Each row was made from one small tree. The marks that hang from a mark follow it in brackets, in alphabetical order. Every link used is in the known rows. Write each row's tree.
Known rows
vota(zarid(divaled) zezugi(firag vibo)): [ -1.5 -23.2  47.6  22.7   6.5 -18.0 -35.8  14.9  16.3 -15.5   2.2  26.8
 -20.1  45.3  -5.1  42.1  42.9 -45.0 -47.2  24.3   7.3  14.1  42.4]
lilos(zezugi): [ -3.6   2.9  -6.2 -15.8  -7.0  -4.0 -15.1  -7.4  -2.2  -3.3 -16.7  -2.4
 -11.8  17.5  -0.4  12.2   7.7  -4.1   6.4  11.1 -36.5  10.4   5.0]
firag(zezugi(vibo vota(zarid))): [ -9.3 -19.4  40.5   0.5  23.3  27.4 -27.5 -23.9  -3.2 -12.8 -39.3   2.4
  -6.3  37.9  -7.7  38.8  87.5  -4.0  34.2  43.9  31.0 -29.7   8.8]
vota(zarid zezugi(vibo)): [-18.2 -55.0  20.0   8.1  -0.2  10.0 -54.4  -3.0  14.5 -22.2 -32.7  -1.3
 -11.5  24.3 -15.7  25.2  53.5 -33.9 -21.0  34.5  17.1  -5.8  13.2]
vota(zarid(divaled(zifiv))): [ -3.0  27.8  24.2  16.5  21.5  -6.3 -16.4  -5.6  19.1 -16.9 -14.0 -19.8
   8.2  14.4  11.7  17.3  40.7 -50.3 -19.0   5.0   7.7 -11.6  24.1]
fofa(lilos(zezugi(vibo vota))): [-14.2 -28.4  18.9 -42.1  -4.0  22.9 -39.8   5.7 -15.7  23.7 -25.6  11.4
 -21.0  36.3 -18.3  19.1  48.3   2.5  35.8  18.4 -11.2 -26.8  10.6]
zezugi(firag vibo vota(zarid(divaled))): [  5.2  13.6  42.2  11.4   7.7   0.5  -7.6  17.3  10.8  22.2  21.7  16.2
 -15.9  63.1 -18.4  50.0  67.0 -26.4   6.0  22.7  19.1   3.8  23.1]
zarid(divaled(zifiv) zezugi(vibo)): [  3.2  -0.6  19.1   5.9  27.4   6.5 -16.5  -6.2  13.4  32.4 -13.8  -5.7
 -18.0   9.0 -14.7  -3.4  35.6 -42.5 -26.6  -0.3  41.2  -5.5 -13.6]
firag(zezugi(vibo)): [  3.6 -26.7  36.0 -11.1  33.1   8.2 -17.9 -19.6 -17.4  -9.7 -43.5  18.5
 -15.7   6.7   3.1   8.8  26.0  17.5   0.8  36.5  27.2 -29.1   9.5]
firag(zezugi(vibo vota(zarid(divaled)))): [-13.0   7.3  38.4   8.4  20.6  14.9 -13.8  -2.8   2.8 -12.0 -31.2  20.4
  -9.3  60.4 -12.6  45.4  84.7  -1.4  16.6  41.9  39.5 -26.7  22.7]
vota(zarid(divaled zezugi)): [-12.8   8.2  -1.0  37.6   2.8   1.0   7.3  25.6  38.5 -13.1  -6.1 -10.5
   6.9  32.5 -15.1  12.9  42.4 -40.0 -31.1  -3.0   9.3  23.6  -3.5]
firag(zezugi(vibo vota(zarid(divaled tuvubuz)))): [-29.9  10.6  43.6  24.9  19.8  20.4 -13.1  -2.6  22.4 -27.9 -21.5  11.0
 -19.2  60.1 -12.2  23.1  67.8   2.0  28.8  29.1  54.2 -24.6  28.1]
tuvubuz(zarid(divaled zezugi)): [ -5.1 -12.8 -12.5  12.2  -6.6  -8.1   7.3  36.2  37.8  16.5  -3.6   5.4
   0.4  51.8 -28.0  -5.6  31.5  -6.1 -19.8 -21.7  19.9  20.3 -22.6]
zezugi(firag vibo vota): [ 16.7  -5.0  37.5  -9.0   7.2  10.0  -8.9  -7.2 -14.7  45.3  26.6  17.8
 -23.3  27.7 -13.1  27.8  39.0  -6.7  29.3  10.8  13.9  -0.1   1.4]
lilos(fofa zezugi(firag vibo)): [  6.6 -25.4  19.0 -50.5  -0.4 -10.0 -34.6 -17.8   2.3  -5.7 -12.1  17.1
 -32.2  49.5  -7.1  52.1  26.3 -24.9   6.5  47.9 -38.6  17.6  15.2]
tuvubuz(zarid(zezugi)): [ -3.4 -40.9  -8.8   5.5  -0.5   5.4  -3.8  15.3  31.5  14.8 -16.2  -9.1
  -1.0  31.1 -23.7 -13.0  38.1  -8.2  -2.5 -19.4  12.4  15.4 -37.3]
fofa(lilos(zezugi)): [-11.9 -17.4  15.0 -31.0   0.3  -2.5 -22.4   9.6  -6.6 -13.6 -29.1   5.4
  -5.9   9.9   8.6  -0.6   6.3  -4.2   0.0   2.4 -43.4 -11.2  24.2]
lilos(fofa zezugi(firag vibo vota(zarid))): [ -6.1 -17.5  28.1 -35.7  -9.3   8.6 -44.8 -18.5  17.8  -6.0  -8.7   3.4
 -23.8  80.3 -15.5  81.5  87.1 -46.4  43.8  55.8 -37.1  15.5  16.0]
nevar(divaled(zifiv)): [ 25.1  20.2  40.8 -23.9   3.5  10.1 -29.0 -35.4 -19.3  17.2 -15.3  -2.1
   1.9  -2.2  29.8  -9.8  30.2 -49.1  17.9  -4.6 -17.9 -16.2  -4.8]
vota(zarid(tuvubuz zezugi)): [-28.0 -13.8   7.5  47.9   0.9  20.4 -10.2   1.8  50.0 -31.4  -4.6 -38.4
   1.5  15.7 -11.8 -18.9  32.4 -38.4  -5.1 -11.1  14.2  20.3 -12.3]
zezugi(vibo vota): [ -3.0  -8.0   7.1 -14.8  -4.4  23.4 -17.1  -3.0  -8.6  38.3   4.1   6.1
 -16.2  26.5 -28.8  17.5  42.5   8.4  36.9  15.6  33.4 -18.6 -13.9]
zarid(divaled zezugi): [ -4.5  16.8  -7.0  24.4  -2.1  -3.6  19.1  23.4  23.3   9.1   8.3   3.2
  -4.2  19.6 -12.6  -0.7  10.1 -16.3 -27.3 -18.9  12.5  25.0  -9.7]
tuvubuz(zarid(divaled vota(zezugi(firag vibo)))): [  7.8 -32.9  13.2 -13.1  -6.2 -33.4 -37.7  48.7   9.0   7.3   9.6  38.9
 -39.7  79.8 -44.4  32.7  39.6  -9.4 -23.2  -9.2  25.4   5.4  50.4]
tuvubuz(zarid(divaled(zifiv))): [  5.3   3.4  12.5 -11.3  14.2 -13.9 -10.9   7.6  18.5  14.6 -14.8   0.7
  -0.1  33.3   0.7  -0.3  30.5 -16.3  -8.5 -12.6  20.3 -15.8   3.7]
vota(zarid zezugi(firag vibo)): [  1.2 -49.8  47.9  13.4   8.9  -2.4 -48.7  -7.6   8.6 -15.4  -8.9   8.4
 -20.3  25.5  -0.8  34.6  50.6 -46.5 -29.8  30.3  -1.4  10.4  29.2]
fofa(lilos(zezugi(firag vibo vota(zarid)))): [ -3.4 -31.1  57.9 -23.3  12.8  12.9 -44.8   3.0  -5.1   8.1 -16.9   9.4
 -20.5  51.6  -3.7  40.7  78.0 -32.3  24.2  26.1 -32.6 -13.7  36.3]
lilos(fofa zezugi(firag vota(zarid(tuvubuz)))): [-23.8   8.9  22.7  -5.5 -20.9  10.7 -28.6 -19.9  38.5 -37.0   9.7 -10.6
 -20.3  71.0   1.8  55.9  59.8 -47.8  57.0  22.5 -47.0  32.7  28.8]
zifiv(divaled): [ -7.2  14.7  14.6  -0.6   4.6 -11.5   1.3  -9.9  -0.8 -14.1  10.3 -31.4
   9.9   0.1   3.4  15.3   9.4 -22.6   1.3 -19.9   0.5  15.5   7.2]

Which tree is each row?
[  7.5 -14.6  45.5 -23.1  12.6 -17.6 -15.9   5.5 -15.0  -7.2  -4.7  16.8
 -12.6  11.3  23.2   9.7   3.1 -17.8  -9.4  -7.6 -61.6   4.5  42.8]	fofa(lilos(zezugi(firag)))
[ 15.8   2.3  25.8  -3.0   9.4 -33.6 -36.6  20.1   7.2  -1.0  12.1  16.0
 -26.2  48.9  -4.1  25.4  41.9 -43.8 -20.9 -43.3   3.3   5.5  58.2]	tuvubuz(zarid(divaled(zifiv) vota(zezugi(firag))))
[  3.1  12.5  10.9 -37.6 -19.2   0.9 -14.4 -20.2   3.9   1.9  15.9   9.1
 -21.8  51.7   4.0  66.7  45.7 -29.3  49.4  16.6 -58.8  32.3  14.9]	lilos(fofa zezugi(firag vota))
[  8.2 -39.2  53.2 -38.6  20.6  -7.8 -34.0   6.7 -19.0   8.5 -15.7  23.1
 -24.8  21.6   4.4  10.9  14.8 -11.2 -10.8  20.3 -35.0 -12.4  33.7]	fofa(lilos(zezugi(firag vibo)))
[-32.8  37.7   8.7  38.4 -14.6  15.0   0.4  17.4  37.6 -17.9  21.0  -7.6
  -6.3  54.7 -16.1  13.7  40.3 -13.4  28.3  -7.1  28.1   2.0  19.9]	zezugi(vota(zarid(divaled tuvubuz)))
[ 17.5  20.2  49.7  11.8  26.2  11.6  -8.0 -12.0   3.7  60.3  25.3   2.3
 -28.0  26.0  -5.1  24.5  62.5 -53.1   5.2 -16.5  28.6   8.2  -5.6]	zarid(divaled(zifiv) zezugi(firag vibo vota))
[ -8.0 -34.2  45.9  37.8  23.3  16.0 -22.1  -0.2  37.8  -8.9   6.0 -17.3
 -19.7  28.7 -16.9  -8.8  41.4 -45.7 -12.6   8.3  23.3  21.7  -1.0]	vota(zarid(tuvubuz zezugi(firag vibo)))
[-13.3 -29.4 -10.6 -53.9 -12.6   4.0 -41.0 -13.6   8.4 -11.7 -35.2   8.4
 -21.6  49.6 -25.0  41.4  28.3 -12.5  16.4  57.4 -19.9   2.7   1.1]	lilos(fofa zezugi(vibo))
[  6.9 -11.6  39.0  27.2  22.6  -7.5  -5.5  21.2  29.3   9.8   7.1   3.4
 -13.9  44.2 -20.1  25.4  49.6 -48.7 -40.0  14.8  15.3  23.7   7.4]	vota(zarid(divaled zezugi(firag vibo)))
[-16.2  45.1 -20.0  16.9 -11.3 -11.2   7.4  41.8  18.0 -24.5  26.2   4.3
 -20.0  40.6 -31.9  -9.3 -16.0   9.1   6.7 -30.9  30.6   2.3  48.4]	zarid(divaled tuvubuz vota)
[ -5.9  -0.2  16.9  21.6 -11.0 -12.2 -24.7  12.2   8.1 -30.2  34.7   6.3
 -34.9  18.0  -6.0   1.0  -3.1 -21.5   1.7 -39.3  -1.0  23.4  59.5]	zarid(tuvubuz vota(zezugi(firag)))
[-15.4   7.9 -19.8 -41.1 -31.8  13.5 -17.5 -19.7  11.2  -2.3  -7.2   2.0
 -14.3  52.5  -9.5  55.1  48.0 -16.1  54.6  22.2 -40.4  15.0   0.4]	lilos(fofa zezugi(vota))
[ 15.0 -10.5  21.0  16.5   5.8 -24.1  15.3  33.0  32.4  22.4  19.1  14.7
  -8.4  55.5 -12.1   5.3  29.5 -20.0 -28.2 -28.2   1.0  34.8  -5.7]	tuvubuz(zarid(divaled zezugi(firag)))
[ -1.0 -11.1  36.1 -12.1  21.8  24.2 -13.9 -25.0 -19.3  11.7 -25.7  17.3
 -20.9  23.2  -6.3  26.0  56.4  18.5  38.8  27.2  33.1 -30.9  -0.5]	firag(zezugi(vibo vota))
[ 25.1  14.6  14.7   5.3  22.0 -23.7  -7.5  27.6  22.4  21.3  16.2  -8.4
 -19.9  50.8 -18.6   7.7  48.1 -47.1 -13.9 -54.9  13.8  19.2  20.9]	tuvubuz(zarid(divaled(zifiv) vota zezugi(firag)))
[-10.2  19.2  -0.7  13.9  18.7  12.6 -22.7  15.4  22.6   7.7   2.4 -18.6
 -35.5  27.5 -40.4 -21.1  26.2 -37.3  -4.5 -26.9  66.8  -4.5  19.8]	zarid(divaled(zifiv) tuvubuz vota zezugi(vibo))
[ -6.8  14.0  35.9  31.5   2.7  14.0   7.3  15.8  24.7  38.1  44.5  11.9
 -35.2  49.2 -25.2   5.1  33.9 -18.6  12.3 -17.1  40.8  23.7  -0.2]	zarid(divaled tuvubuz zezugi(firag vibo vota))
[-16.0 -15.4 -15.0 -57.0 -22.9  20.9 -37.3 -18.8   6.8  12.6 -20.0   8.7
 -26.3  65.1 -31.9  58.3  59.6  -9.9  54.5  47.6 -15.5  -1.5  -8.2]	lilos(fofa zezugi(vibo vota))
[-11.2   4.5  30.9  15.2  15.3  21.2  -7.0 -22.5   1.7 -27.4 -28.1  -2.8
   5.6  25.8  14.7  36.1  76.9  -8.2  37.1  17.0   3.9 -16.2  14.5]	firag(zezugi(vota(zarid)))
[ -3.1  35.0  33.5  25.6   6.1 -20.1 -27.0   3.8   8.8 -24.1  33.4   7.3
 -37.5  16.6   9.8   7.3   4.6 -49.8 -15.2 -49.4  13.1  11.6  75.9]	zarid(divaled(zifiv) tuvubuz vota(zezugi(firag)))
[  5.3   1.0  46.3 -24.4   0.5   1.7 -14.9   3.2 -16.1  15.3   9.7  16.4
 -16.2  26.1  14.9  27.4  35.1 -16.0  29.9 -14.2 -54.1   1.2  32.2]	fofa(lilos(zezugi(firag vota)))
[ 19.3 -12.8  11.1   2.3  14.6  -2.1 -14.3  19.2  -2.9  22.8  18.6  -0.5
 -29.5  28.0 -36.8  12.1  26.9 -25.6  -7.4 -16.8  19.3  19.3  12.2]	zarid(vota zezugi(firag vibo))
[-26.5  20.0  32.7  17.8  13.7  28.3 -33.0  -6.8  29.3   5.2  -4.8 -18.8
 -18.2  44.1 -17.6   9.7  67.0 -39.8  28.3  11.5  56.6 -28.1  15.6]	zezugi(vibo vota(zarid(divaled(zifiv) tuvubuz)))
[ 12.1 -26.8  20.3  -8.5   0.2 -11.9 -40.7  14.5 -14.2   0.7  14.5  22.1
 -38.1  25.8 -26.9  28.5  21.1 -23.6 -12.4  -6.3  12.4   7.1  48.1]	zarid(vota(zezugi(firag vibo)))
[-22.5  17.5  -3.6  39.8  -3.9   3.7  17.2  22.8  39.2  -5.2  17.9  -4.9
 -14.6  21.2 -13.8 -23.8  -5.9 -13.8 -14.8 -29.7  28.7  26.2  -4.7]	zarid(divaled tuvubuz zezugi)
[-31.4  10.8   5.8  29.3 -13.1  28.9 -12.9  -3.2  33.0 -15.3   9.7 -23.1
  -2.6  32.2 -10.9   5.0  47.4 -18.5  46.3  -2.7  18.8   0.8   3.0]	zezugi(vota(zarid(tuvubuz)))
[ -6.0   5.9  17.5 -22.9 -15.2   5.7 -25.9 -21.3  21.4 -23.1   0.4  -3.2
 -11.2  68.1   3.8  80.2  77.3 -51.0  43.9  30.5 -63.3  32.6  24.6]	lilos(fofa zezugi(firag vota(zarid)))
[-10.1  -8.9  45.2  45.5  18.4   0.7  -9.8  18.5  44.4  -8.3  15.2  -4.5
 -22.0  48.7 -19.7  -1.2  35.5 -42.4 -30.4   6.3  32.9  24.0  11.6]	vota(zarid(divaled tuvubuz zezugi(firag vibo)))
[  1.3  11.9 -30.0 -14.1 -12.0 -22.7  -1.8  56.4  15.8   0.4   4.1  12.9
  -9.2  73.1 -45.0  10.7  20.8  15.4   0.1 -22.9  22.5  -4.1  27.8]	tuvubuz(zarid(divaled vota))
[ 10.4  35.7  22.5  30.0  -1.1  -0.3  26.5  15.2  13.6  40.2  50.0  14.4
 -14.1  33.9  -4.9  28.0  35.7 -28.5   2.3 -33.6  -0.3  39.6  -1.1]	zarid(divaled zezugi(firag vota))
[-42.0   5.8  -7.1 -12.2 -30.4  27.8 -32.1 -18.2  45.6 -41.2 -12.3 -19.1
 -12.7  70.1 -13.0  44.8  64.1 -34.7  62.7  25.9 -26.1  16.9  11.8]	lilos(fofa zezugi(vota(zarid(tuvubuz))))
[ -3.7  -5.0  -6.1 -10.7  -3.7 -19.6 -39.9  23.4  16.2  -6.9 -14.0   5.2
 -18.5  48.9 -19.8  13.3  43.3 -32.1 -13.7 -35.8  20.8  -8.2  43.3]	tuvubuz(zarid(divaled(zifiv) vota(zezugi)))
